Each row was made from one path, in order. Every step used is in the known rows, and no mark comes twice. Write each row's path.
Known rows
belil, fuzes, kemod: [ 13 -40  -8  43  10   7 -62   1   1 -49  -4 -16   8 -28  11]
kemod, kematek, belil, fuzes, kudi, kade: [ -7  30   7  49   8  -7   5  15  25 -48  11 -22   4 -39 -25]
zuvu, fuzes, kemod, kematek, kudi, kade: [ -9  11  22  46  14 -27 -47  19 -26 -71 -57 -54  -6 -31   1]
belil, fuzes, kemod, kematek, kudi, kade: [ -3  -6   6  49   7 -33 -58  11 -18 -65   6 -48   0 -48 -16]
zuvu, fuzes, kemod, kematek: [  8  -8   1  35  15   4 -39   2 -15 -49 -69 -31   2  -9   7]
kudi, kade: [ -2 -11  19  72  19  -7 -40  29   0 -58 -28  -9  -4 -37  41]
belil, fuzes, kudi, kematek, kemod: [-10 -36  18  34   9 -10 -11  34 -15 -35  24 -32  -4 -20  -2]
fuzes, kemod, kematek, belil: [ 16  11 -27  37  -1 -13 -50  -3  18 -36  -5 -44  -8 -24   6]
kemod, kematek, kudi, fuzes, zuvu: [-21  -9  37  41   1 -56  -8  11 -12 -55 -71 -15 -27 -44 -36]
zuvu, fuzes: [  5  -8  26  53  17   0 -16   9  -1 -41 -86   7  -5 -10  51]
zuvu, fuzes, kudi, kade: [-13  -4  47  53  24  23  -2  33 -11 -68 -67 -14  11 -20  14]
kemod, kematek, kudi: [  8  -4  20  58  -2 -35 -18 -10 -17 -29 -47 -24 -17 -35  21]
kematek, kemod: [  4 -37  14  54   1 -21 -26   6 -12 -15 -10 -22 -15 -31  48]
kematek, kudi, fuzes: [ -7 -17  23  50   9 -32 -33  22 -12 -39 -67  -2 -23 -44  40]
kematek, belil: [ 14  12  -2  53   0 -17 -27   3  35 -28 -22  -4 -17 -27  47]
kematek, kudi: [  9 -19  29  59  -3 -26 -30  -2 -10 -34 -43 -13 -17 -37  45]

Write each row's path
[ -5 -32   6  36   9 -19 -68  23 -22 -55 -45 -30 -15 -42  21] -> kematek, kudi, fuzes, kemod
[  7   3  10  38   0   8   2   0  31 -31   3  -2   4 -29   1] -> kematek, belil, fuzes, kudi
[  4  -4  17  34   5 -21 -39  -4 -25 -48 -69 -45  -8 -19   5] -> zuvu, fuzes, kemod, kematek, kudi
[ 13  12  -5  49   2 -21 -23  -1  42 -28  -5  10 -11 -31  35] -> kematek, belil, fuzes
[  7  16   2  37   0  -1  12  -8  26 -26  -2 -14   3 -29 -21] -> kemod, kematek, belil, fuzes, kudi
[-16 -28  31  45  14 -22 -20  26   4 -61 -66   8 -16 -36 -11] -> kudi, fuzes, zuvu
[  8   7 -29  29   8 -22 -71  31  32 -61  26 -31 -12 -18  10] -> kudi, kematek, belil, fuzes, kemod
[ -1  22   8  39  -6 -43   2 -10  44 -42  -9  -5 -15 -31 -44] -> kemod, kematek, belil, fuzes, zuvu
[-21 -23  45  43   2 -47 -20  21  -4 -61 -68  -5 -26 -47 -16] -> kematek, kudi, fuzes, zuvu
[-15 -20  35  30  15  -3   0  41 -24 -42 -38 -38  -9  -4  15] -> zuvu, fuzes, kudi, kematek, kemod
[ -1 -23 -18  36  20  -5 -56  21 -17 -50 -48 -28  -4 -31   0] -> kudi, fuzes, kemod, kematek
[ -9 -36  21  38   9  -6 -15  37 -22 -36   5 -45 -11 -18  14] -> fuzes, kudi, kematek, kemod
[ -6  16  11  36   2 -49 -23  30  47 -66   5  -5 -23 -22 -25] -> kudi, kematek, belil, fuzes, zuvu
[ -7  -2  15  49  10 -40 -21  13 -19 -35 -71 -13 -24 -44  19] -> kemod, kematek, kudi, fuzes
[ 14  -4 -21  34   0 -10 -58   1  34 -41  16 -20  -3 -29  12] -> kematek, belil, fuzes, kemod
